What can hang from each mark:
kopat: fesuv
ruluv: fesuv nozis
fesuv: ruluv
boromef: biko fesuv nozis
nozis: boromef durebi ruluv
febir: nozis
biko: boromef

Known rows, with every way that one mark hangs from another:
[boromef [nozis durebi]]: [-1.88 -0.60 -0.39  1.36  0.36  2.67 -2.32  1.42  1.50 -2.00 -1.74  1.94
 -0.91 -0.46  3.17  0.86 -1.91]
[fesuv [ruluv nozis]]: [-1.08  0.63 -0.77  0.01  2.62  2.39 -4.96 -1.41  2.94 -0.94 -0.53  1.60
 -3.63  3.03  0.63 -0.65 -2.78]
[kopat [fesuv ruluv]]: [ 2.26  0.23 -1.57 -0.56  3.03  0.95 -2.94  0.47  2.05 -1.66 -0.29  0.50
 -0.05  6.50  3.34  0.90 -1.76]
[nozis [ruluv fesuv]]: [-3.42 -1.26  0.35 -0.32  0.36  1.18 -1.14 -0.52  3.39 -3.11 -0.85  1.38
 -4.51  1.40  0.01  2.87 -0.77]
[febir [nozis [boromef biko] durebi [ruluv fesuv]]]: [-0.33 -1.46 -0.81 -1.65 -1.05  1.47 -4.03  1.00  2.88 -6.19 -1.12  0.92
 -3.14  1.26  3.35  5.19 -1.13]
[fesuv [ruluv [nozis boromef durebi]]]: [-0.70  0.32 -0.81 -0.85  2.27  2.57 -5.30 -1.09  3.07 -2.83 -1.89  2.04
 -3.42  3.27  0.98  2.00 -2.18]
[biko [boromef [fesuv ruluv] nozis]]: [-3.46  0.72 -1.50 -0.09  1.75  3.41 -4.60  1.51  2.71 -1.92 -0.25 -3.00
 -5.64  0.27  3.14  2.54 -3.08]
[febir [nozis durebi [ruluv fesuv]]]: [-1.18 -1.11 -1.02 -1.88  0.35  1.25 -3.03  0.77  2.98 -3.66 -1.43  1.26
 -2.77  0.22  3.00  2.92 -0.73]
[febir [nozis [boromef biko] ruluv]]: [-0.06 -0.58 -0.90 -1.36 -0.95  1.28 -4.13  1.41  2.52 -4.56 -0.08  0.78
 -4.03  2.21  4.12  4.58 -1.62]
[boromef biko [fesuv ruluv]]: [-2.77 -0.73 -0.25  0.43 -0.37  2.44 -4.89  0.77  2.63  0.53  0.08 -2.68
 -3.69  1.67  3.05 -0.71 -5.24]
[febir [nozis [boromef biko fesuv] durebi ruluv]]: [-0.92 -1.23 -0.77 -2.10 -1.29  1.49 -4.47  1.94  2.86 -4.62 -1.97  0.22
 -3.81  0.85  5.15  5.34 -2.03]
[febir [nozis boromef]]: [ 1.49  0.34 -1.02 -2.03 -0.67  1.42 -3.07  0.93  1.84 -3.31 -0.33  0.95
 -3.42  2.25  2.34  3.41 -1.13]
[ruluv fesuv]: [-1.52 -0.94  0.45  0.09 -0.36  1.60 -0.22 -1.38  2.37 -2.05 -0.01  0.32
 -2.83  1.17 -2.61  0.26 -1.02]
[kopat fesuv]: [ 1.89 -0.70 -0.71 -0.18  1.22  0.38 -0.30  0.59  1.32 -1.77 -0.74  1.05
  1.36  5.22  2.53  1.19 -0.83]
[nozis [boromef biko] durebi ruluv]: [-2.92 -2.07 -0.11 -1.46 -0.77  1.46 -3.50  1.53  2.77 -6.18 -3.41  2.11
 -1.90  2.10  4.01  8.14 -0.91]
[kopat [fesuv [ruluv [nozis [boromef biko]]]]]: [ 2.69 -0.35 -1.12  0.56  2.06  1.28 -3.70 -0.36  2.17 -3.34 -0.15  1.06
 -0.19  6.49  2.85  1.00 -2.24]
[fesuv ruluv]: [-1.16  0.97 -1.31 -1.20  2.92  2.19 -4.82 -0.01  2.66 -0.24 -0.34  0.51
 -3.47  3.64  1.70  0.70 -2.54]
[fesuv [ruluv [nozis [boromef biko] durebi]]]: [-0.81 -0.07 -0.81 -0.26  1.86  2.68 -5.82 -0.91  2.93 -2.90 -1.46  1.75
 -2.82  3.21  1.49  1.75 -2.72]
[febir [nozis ruluv]]: [-0.95 -0.24 -0.98 -1.63  0.45  1.03 -3.16  1.15  2.56 -2.29 -0.29  1.12
 -3.73  1.21  3.77  2.30 -1.25]

Rows:
[-3.57 -2.19  0.39 -1.67 -1.64  1.72 -3.45  1.76  3.29 -5.33 -3.87  0.51
 -3.68  1.32  4.09  7.72 -2.03] -> [nozis [boromef biko fesuv] durebi ruluv]
[-0.40 -1.29  1.44  1.26 -1.44  2.09 -0.83 -3.30  2.90 -5.21 -0.68  2.31
 -4.23  1.29 -4.57  1.08 -0.87] -> [ruluv fesuv [nozis boromef]]
[-0.83 -1.87  1.10  0.64 -1.24  2.21 -1.04 -2.87  2.91 -5.83 -2.31  2.73
 -2.75  0.59 -3.67  2.12 -0.51] -> [ruluv fesuv [nozis boromef durebi]]
[ 2.76  0.08 -1.10 -0.03  2.44  1.17 -3.28 -0.52  2.29 -3.19 -0.60  1.47
 -0.77  6.57  2.32  1.25 -1.65] -> [kopat [fesuv [ruluv [nozis boromef]]]]
[-3.31 -1.87  0.39  2.81 -2.15  3.24 -3.56  2.16  1.76 -1.29 -1.04 -1.50
 -1.75 -1.83  4.73 -0.61 -4.97] -> [boromef biko fesuv [nozis durebi]]
[-2.28 -1.71 -0.38  2.99 -0.95  2.96 -3.45  1.87  1.04 -2.33 -0.47  0.73
  0.87 -0.51  4.65  0.03 -3.42] -> [boromef biko [nozis durebi]]
[-4.64 -2.29  0.41  2.63 -1.78  2.96 -4.03  2.45  2.64 -2.38 -1.41 -0.95
 -3.26 -1.83  5.87  1.01 -4.77] -> [boromef biko fesuv [nozis durebi ruluv]]
[-1.04 -0.70  1.17  0.45 -1.36  2.00 -1.65 -1.59  2.51 -2.84 -2.05  1.99
 -4.25  1.32 -1.12  1.62 -1.94] -> [ruluv [nozis [boromef fesuv]]]
[-4.15 -0.65 -1.25  0.12  1.50  2.69 -2.99  1.34  2.58 -4.66 -1.10 -0.77
 -3.20 -0.29  2.68  4.75 -0.86] -> [biko [boromef [nozis durebi [ruluv fesuv]]]]
[-3.98 -2.06  0.10 -1.25  0.73  1.25 -1.51  0.07  3.42 -4.07 -3.12  2.10
 -2.33  0.32  1.16  4.32 -0.19] -> [nozis durebi [ruluv fesuv]]
[-2.54  0.05 -0.52  0.69  0.95  3.55 -4.89  1.53  2.97 -0.86 -1.92 -0.76
 -4.86 -0.48  4.12 -0.04 -4.40] -> [boromef [fesuv ruluv] [nozis durebi]]
[-1.27 -0.82 -1.22 -2.23  0.69  1.12 -3.40  1.52  2.61 -2.91 -1.94  1.60
 -2.14  0.55  4.70  3.32 -0.87] -> [febir [nozis durebi ruluv]]
[-1.85 -2.09  1.04  1.23 -0.52  2.04 -0.76 -2.96  2.77 -3.70 -1.94  2.47
 -1.58 -0.46 -3.37 -0.60 -0.88] -> [ruluv fesuv [nozis durebi]]
[-3.75  0.06 -1.28 -1.57  1.91  2.71 -4.06  0.46  2.99 -1.86 -1.76 -2.33
 -4.29  0.82  1.86  3.33 -2.30] -> [biko [boromef [fesuv [ruluv [nozis durebi]]]]]
[ 0.04 -0.97 -0.60 -1.02 -1.28  1.36 -3.87  0.63  2.86 -5.42  0.46  0.51
 -4.62  1.95  2.57  4.13 -1.53] -> [febir [nozis [boromef biko] [ruluv fesuv]]]
[-1.46 -1.23  0.94 -0.22 -1.12  2.12 -1.87 -1.15  2.53 -3.51 -3.62  2.44
 -2.70  0.59 -0.27  2.66 -1.51] -> [ruluv [nozis [boromef fesuv] durebi]]
[ 0.84 -0.72 -1.19 -1.82 -1.02  1.60 -3.93  1.57  1.66 -4.07 -1.26  0.79
 -0.97  1.44  3.91  3.98 -1.45] -> [febir [nozis [boromef biko] durebi]]
